Every row comes from one small tree of marks. The marks that hang from a mark follow it in brackets, in the order of their numbers. Every link used is in the known rows. Which tree was each row made from?
Known rows:
K_230{K_773{K_137} K_872}: [ 3.45  0.16  0.50 -1.42  0.26  3.39  1.33  0.86 -1.20 -0.57 -0.47  0.01
  0.48 -1.85 -0.48 -1.38  0.13 -0.48 -1.01 -0.98  0.98 -0.20 -0.58  0.90
  2.41  1.08 -1.07  1.03]
K_872{K_230{K_773{K_137}}}: [ 1.15 -0.62  0.91 -0.58 -0.30  0.53  0.53  2.35 -0.61  0.39 -0.74  0.52
  0.43 -1.66  0.98 -0.81 -0.06 -0.35 -0.60  0.18 -0.21 -0.20 -1.27 -0.62
  3.51 -0.66 -0.01 -0.71]
K_773{K_137 K_168{K_539 K_843}}: [ 0.68  1.80  0.81 -1.56 -1.99 -1.45  1.64  2.88 -1.86 -1.35  1.70 -1.75
 -0.69 -2.91  1.86  2.71  1.08  0.75 -0.82 -1.60  0.02 -2.43  0.38  0.31
  0.44 -0.21 -1.03 -1.14]
K_229{K_6{K_168{K_539 K_773}} K_430}: [ 1.49 -1.61 -0.63  1.16 -3.70 -1.31  1.63  0.43 -1.74 -1.50  2.45 -2.50
 -1.75 -1.47 -0.03 -0.02 -1.49 -1.62 -2.92  0.14 -2.56 -2.34  0.45 -0.16
  1.81  0.88  0.55  1.80]
K_230{K_773 K_872}: [ 2.95 -0.11  0.73  0.06  0.29  3.72  1.62 -0.81 -1.03 -0.97  0.26  0.98
  0.34 -0.70 -0.55 -1.47 -0.49 -0.81 -1.13 -1.41  0.63  1.26 -0.59  1.42
  1.63  0.85 -1.10  1.93]
K_229{K_430{K_20}}: [ 1.37 -1.44 -0.32  1.88 -1.02  2.38 -1.05  0.01 -0.54 -0.28  0.45 -0.35
 -0.86 -0.71 -1.80 -1.51 -0.39 -0.22  0.76  0.47 -1.69 -2.76  0.45 -0.11
 -0.48  2.28  1.36  1.04]
K_843{K_168{K_539 K_773{K_137}}}: [ 0.70  2.50  0.41  0.09 -2.25 -3.14  3.41  1.06  0.25 -2.58  2.16 -0.38
 -0.19 -2.77  0.19  1.62  1.17  0.45 -0.63  0.59  0.49 -2.10 -0.10  2.16
 -1.17  0.54  0.05 -0.24]
K_6{K_229{K_430}}: [ 1.58 -1.77  0.25  0.80 -1.77 -1.59  1.46  0.81 -0.84  0.17 -0.35 -0.64
 -0.70  0.06 -0.01 -1.63 -0.22  0.56  0.05 -0.42 -2.54 -1.26  0.47 -0.29
  1.53  0.67  1.05  0.93]
K_6{K_168{K_539 K_773}}: [-1.42  1.60  0.87  0.76 -2.31 -2.39  2.05 -0.31 -0.56 -2.26  3.06 -0.93
 -0.66 -2.08  1.89  1.74 -0.52 -0.32 -1.60 -1.22  0.19 -0.23  0.80  1.53
  0.81 -0.74 -0.37  1.59]
K_773{K_137 K_168}: [ 0.67  0.74 -0.17 -3.29  0.00 -1.33 -0.46  2.54 -0.55  0.56 -0.43 -1.61
  0.38 -2.64  0.61  2.08  1.12  0.36 -0.28 -1.05 -0.38 -0.59 -0.28 -1.49
  1.80  0.99 -1.34 -0.88]
K_6{K_168{K_539 K_773} K_229{K_430{K_20}}}: [-0.15 -0.09  1.25  2.47 -4.07 -2.39  2.88  0.78 -1.24 -2.77  3.56 -1.41
 -1.60 -2.62  1.20 -0.10 -1.23  0.26 -0.72 -1.71 -1.88 -2.36  1.48  1.54
  2.39  0.67  0.67  3.21]
K_430{K_20{K_6{K_168{K_773} K_229}}}: [-1.89  1.25  0.54  3.38 -0.67 -2.01  0.94  0.21 -0.27 -1.38  2.93 -1.00
  0.30 -2.46 -0.74 -1.04 -2.19  0.93  0.02 -0.38  0.61 -0.28  1.37  0.86
  3.63  1.34  0.09  3.05]
K_773{K_168{K_539 K_843}}: [ 0.04  1.58  0.92  0.40 -1.89 -0.87  1.89  0.90 -1.64 -1.68  2.36 -0.71
 -0.89 -1.41  1.81  2.57  0.25  0.26 -0.99 -2.12 -0.32 -0.59  0.23  0.87
 -0.63 -0.29 -0.94 -0.08]
K_20{K_6}: [-1.13  0.58 -0.21  2.25  1.06 -2.39  0.48 -0.17 -0.52  1.17  0.98 -0.59
  0.72 -1.01 -0.79 -1.13 -1.02  0.57 -0.76  0.44  0.36  0.26  0.30  0.25
  1.55 -0.11  0.36  0.39]
K_168{K_539 K_773 K_843}: [-0.75  3.07  1.69  3.28 -3.45 -0.82  3.29  0.33 -1.59 -2.91  4.20 -0.95
 -1.84 -0.80  2.16  1.27 -0.94  0.50 -1.41 -1.30  1.09 -1.86  1.22  2.53
 -2.76  0.12  1.40 -0.14]
K_6{K_168{K_773}}: [-1.04  1.16  0.30  0.03 -1.34 -2.17  0.83 -0.49  0.25 -1.40  1.36 -0.97
  0.09 -1.30  1.50  1.05 -0.41 -0.07 -0.82 -0.45  0.10  0.82  0.66  0.62
  1.91  0.28 -0.06  1.61]
K_20{K_6 K_430}: [-1.13  0.50 -0.35  3.37  1.70 -2.89 -0.63 -0.79 -0.87  2.68  2.05 -1.42
  0.94 -1.75 -2.97 -0.62 -1.81  0.78 -0.38  0.26 -0.32 -0.71 -0.09 -0.52
  2.33  1.14  1.23  0.28]
K_230{K_773{K_137 K_168{K_843}}}: [ 1.28  2.05  0.32 -1.35 -0.51  0.16  1.68  2.52 -1.67 -0.55 -0.05 -1.09
  0.42 -1.90  1.07  1.45  0.18  0.27 -0.77 -2.23  0.55 -0.81 -0.67 -0.26
  2.08  1.66 -1.61 -0.41]
K_430{K_20}: [-0.38  0.31  0.18  1.44  0.04  2.46 -0.94  0.21  0.18 -1.35  1.15  0.24
 -0.26 -0.96 -1.29 -0.37 -0.70 -0.01  1.10  0.09  0.67 -1.23  0.42  0.32
 -0.03  1.46 -0.10  1.10]
K_6{K_168{K_539 K_773 K_843} K_229}: [-0.92  1.73  1.76  1.96 -4.44 -4.28  4.48  0.67 -1.37 -3.56  3.48 -1.44
 -1.01 -1.72  3.26  1.14 -1.00  1.07 -1.07 -1.78 -0.31 -0.75  1.69  2.41
  2.42 -1.11  0.30  2.13]
K_230{K_773{K_137 K_168{K_539 K_843}} K_872}: [ 3.46  1.33  1.25 -1.21 -1.33  2.45  2.82  1.51 -2.57 -2.01  1.43 -0.51
 -0.21 -2.91  0.90  0.70  0.33 -0.32 -1.78 -2.68  0.79 -0.72 -0.39  1.64
  1.92  0.76 -1.86  0.92]
K_230{K_773{K_168} K_872}: [ 2.97  0.43  0.75 -1.14  0.38  3.23  1.47 -0.47 -1.16 -0.76  0.32  0.52
  0.47 -1.44 -0.12  0.04 -0.20 -0.87 -1.38 -2.89  0.02  2.16 -1.05  0.71
  2.20  1.70 -2.19  2.13]

Write each row's tree:
[ 0.69 -0.17  1.47  0.17 -0.73  0.25  1.46  1.51 -1.17 -0.28  1.04  1.00
 -0.23 -1.77  1.76  0.60 -0.26 -0.84 -1.28 -1.77 -0.96  0.89 -1.54 -0.24
  2.58 -1.00 -1.10  0.04] -> K_872{K_230{K_773{K_168{K_539}}}}
[-1.80  2.30  0.42  3.40 -1.42 -1.25  1.02  0.99 -0.98 -2.25  3.90 -1.57
 -0.14 -3.63 -0.18 -0.01 -1.43  0.92 -0.41  0.12  1.61 -2.53  1.51  1.66
  2.26  0.90  0.38  1.78] -> K_430{K_20{K_6{K_168{K_539 K_773{K_137} K_843}}}}
[ 0.63 -1.00 -0.46  3.35 -0.44  0.86 -0.75  0.05 -0.86  0.39  1.23 -0.70
 -0.34 -1.29 -2.38 -2.35 -0.93  0.02  0.19  0.78 -1.31 -2.63  0.63  0.07
  0.51  2.20  1.59  1.37] -> K_229{K_430{K_20{K_6}}}
[ 1.10  0.36  1.50 -0.27 -1.49  0.01  1.81  2.92 -1.84 -0.56  0.75  0.02
 -0.11 -2.51  2.28  0.90  0.17 -0.16 -1.12 -1.22 -0.46 -0.56 -1.08 -0.05
  3.05 -0.78 -0.52 -0.72] -> K_872{K_230{K_773{K_137 K_168{K_539 K_843}}}}
[ 3.31  0.88  1.03 -2.01 -0.43  2.72  2.27  1.38 -2.09 -1.21  1.04 -0.23
 -0.08 -3.24  0.32  0.59  0.38 -0.68 -1.90 -2.92  0.54 -0.19 -0.77  0.84
  2.24  0.64 -2.43  1.14] -> K_230{K_773{K_137 K_168{K_539}} K_872}
[-0.18 -0.48  0.09  2.97 -1.91 -5.10  2.47  0.31 -1.70 -0.20  1.31 -1.64
  0.56 -1.41  0.27 -1.83 -1.03  1.27 -0.65  0.30 -1.79 -0.78  1.31  1.06
  4.79 -0.37  1.40  2.14] -> K_20{K_6{K_168{K_843} K_229{K_430}}}
[-1.51  0.76  0.68  4.16 -1.26 -6.22  2.40 -0.18 -2.13  0.14  3.99 -2.09
  0.51 -2.78 -0.56  0.06 -1.98  1.61 -0.78 -0.74 -1.03 -1.48  0.91  1.27
  4.86 -0.76  1.07  1.90] -> K_20{K_6{K_168{K_539 K_843} K_229} K_430}
[ 1.31 -0.28  0.92 -1.49 -0.20  0.08  0.51  2.73 -1.02  0.58 -0.60  0.24
  0.56 -2.42  1.24  0.35  0.29 -0.36 -0.90 -0.86 -0.71  0.63 -1.52 -1.26
  3.97  0.01 -0.90 -0.55] -> K_872{K_230{K_773{K_137 K_168}}}
[ 1.88 -2.00 -0.71  2.47 -4.04  0.91  0.85  0.73 -2.20 -2.92  2.68 -2.06
 -1.65 -1.56 -0.87 -0.59 -1.57 -1.19 -1.54  0.89 -2.23 -4.09  1.00  0.69
  2.19  1.19  0.55  2.38] -> K_229{K_6{K_168{K_539 K_843}} K_430{K_20}}
[ 0.84 -0.32  1.16 -0.38 -0.08  0.49  0.62  1.28 -0.81  0.26 -0.19  0.87
  0.32 -1.30  1.46  0.20 -0.19 -0.67 -0.95 -1.31 -0.99  1.65 -1.65 -0.82
  3.17 -0.08 -0.96  0.15] -> K_872{K_230{K_773{K_168}}}
[-1.53  1.00  0.71  3.95 -1.52 -1.85  1.71  0.50 -1.33 -2.32  3.42 -0.73
 -0.03 -2.53 -0.32 -0.67 -1.80  1.09  0.23 -0.42  0.50 -1.57  1.41  1.94
  3.27 -0.22  0.01  2.67] -> K_430{K_20{K_6{K_168{K_539 K_843} K_229}}}
[-1.55  0.33  0.19  2.74 -0.29 -1.69  0.55  0.37 -0.46 -1.12  2.08 -0.62
  0.57 -2.30 -1.06 -1.34 -1.67  0.95  0.57 -0.06  0.33 -0.45  1.01  0.82
  4.21  0.50 -0.24  2.91] -> K_430{K_20{K_6{K_168 K_229}}}
[-1.74  0.29  0.48  3.30 -0.28 -6.14  1.83 -0.38 -1.46  0.86  3.64 -1.79
  0.66 -2.97 -1.39  0.04 -1.99  1.23 -0.86 -1.01 -1.28 -0.96  0.54  0.62
  5.27 -0.84  0.43  2.04] -> K_20{K_6{K_168{K_539} K_229} K_430}
[ 0.52  1.15  0.38 -2.52 -0.94 -1.47  0.80  2.76 -1.38 -0.24  1.23 -1.53
 -0.50 -3.25  1.16  2.68  1.04  0.15 -1.04 -1.69 -0.21 -1.70 -0.06 -0.62
  0.88 -0.23 -1.67 -0.94] -> K_773{K_137 K_168{K_539}}
[-1.44  0.72  0.43  3.36 -0.96 -1.75  1.06  0.42 -0.83 -1.77  2.48 -0.88
  0.53 -2.08 -0.55 -1.21 -1.74  1.22  0.60  0.10  0.46 -0.82  1.26  1.30
  3.98  0.54  0.10  2.79] -> K_430{K_20{K_6{K_168{K_843} K_229}}}
[ 3.60  0.61  0.55 -2.60  0.25  2.64  1.20  1.27 -1.45 -0.36 -0.18 -0.38
  0.59 -2.57 -0.16  0.20  0.34 -0.53 -1.40 -2.32  0.44  0.72 -0.86  0.16
  3.01  1.65 -2.20  1.18] -> K_230{K_773{K_137 K_168} K_872}
[ 0.18  2.56  0.85  0.98 -2.35 -0.98  1.64  1.89 -0.78 -1.32  1.64 -2.02
 -0.63 -1.21  1.51  0.70 -0.31  1.16 -0.55  0.16  1.34 -2.02  1.28  0.92
 -0.75  1.64  1.63 -0.82] -> K_168{K_773{K_137} K_843}
[ 0.50  0.18  0.94  2.71 -4.24 -2.21  2.46  0.68 -1.14 -2.94  2.29 -1.86
 -0.86 -1.57  1.22 -0.77 -1.27  1.05  0.14 -0.70 -1.79 -1.93  1.96  1.55
  3.06  2.01  1.83  3.04] -> K_6{K_168{K_773 K_843} K_229{K_430{K_20}}}
[ 0.35 -1.12 -0.54  2.79 -0.74  0.01 -0.68 -0.24 -0.70 -0.10  1.23 -0.86
 -0.05 -1.90 -1.81 -1.83 -0.78  0.02  0.12  0.83 -1.63 -2.40  0.79  0.24
  2.01  1.88  1.32  2.07] -> K_229{K_430{K_20{K_6{K_168}}}}
[-1.46  0.84 -0.16  3.31  0.25 -4.46  0.01 -1.13 -1.01  1.05  2.66 -1.93
  1.44 -2.19 -1.60  0.15 -1.70  1.10 -0.38  0.55 -0.52 -0.77  0.62  0.51
  4.19  0.55  1.40  1.31] -> K_20{K_6{K_168{K_843}} K_430}
[-0.45  0.27  0.14  2.10 -1.53 -5.68  2.15  1.13 -1.29  0.50  1.57 -2.50
  0.38 -2.79  0.26 -1.44 -1.11  1.16 -1.26 -0.11 -1.38 -1.11  1.34  0.12
  4.92  0.58  1.27  1.90] -> K_20{K_6{K_168{K_773{K_137}} K_229{K_430}}}
[-1.73  1.46  0.75  3.16 -0.94 -6.62  2.15  0.77 -1.74  0.91  4.31 -2.87
  0.41 -4.07 -0.78  0.42 -2.15  1.39 -1.33 -1.07 -0.56 -1.64  0.98  0.36
  5.10  0.10  0.91  1.64] -> K_20{K_6{K_168{K_539 K_773{K_137}} K_229} K_430}
[-0.36 -0.96 -0.15  2.12 -0.97 -4.94  1.72  0.18 -1.15  0.57  0.96 -1.39
  0.72 -1.71 -0.17 -1.88 -0.95  0.80 -0.81  0.15 -2.01 -0.29  0.95  0.30
  4.99 -0.37  0.75  2.39] -> K_20{K_6{K_168 K_229{K_430}}}
[-0.97  0.14  0.19  3.41  1.02 -4.61  0.68 -0.06 -1.13  2.43  2.19 -1.47
  0.75 -1.68 -2.52 -1.09 -2.14  1.37 -0.14 -0.43 -0.96 -0.51  0.15 -0.50
  3.83  0.87  1.23  0.93] -> K_20{K_6{K_229} K_430}
[ 0.67 -1.74  0.20  0.80 -2.46 -1.83  0.97  0.62 -0.52 -1.58  0.65 -0.87
 -0.16 -1.48 -0.02 -1.18 -0.63  0.36  0.59 -0.37 -2.57 -1.58  1.24  0.34
  4.33  0.68  0.34  2.98] -> K_6{K_168 K_229{K_430{K_20}}}
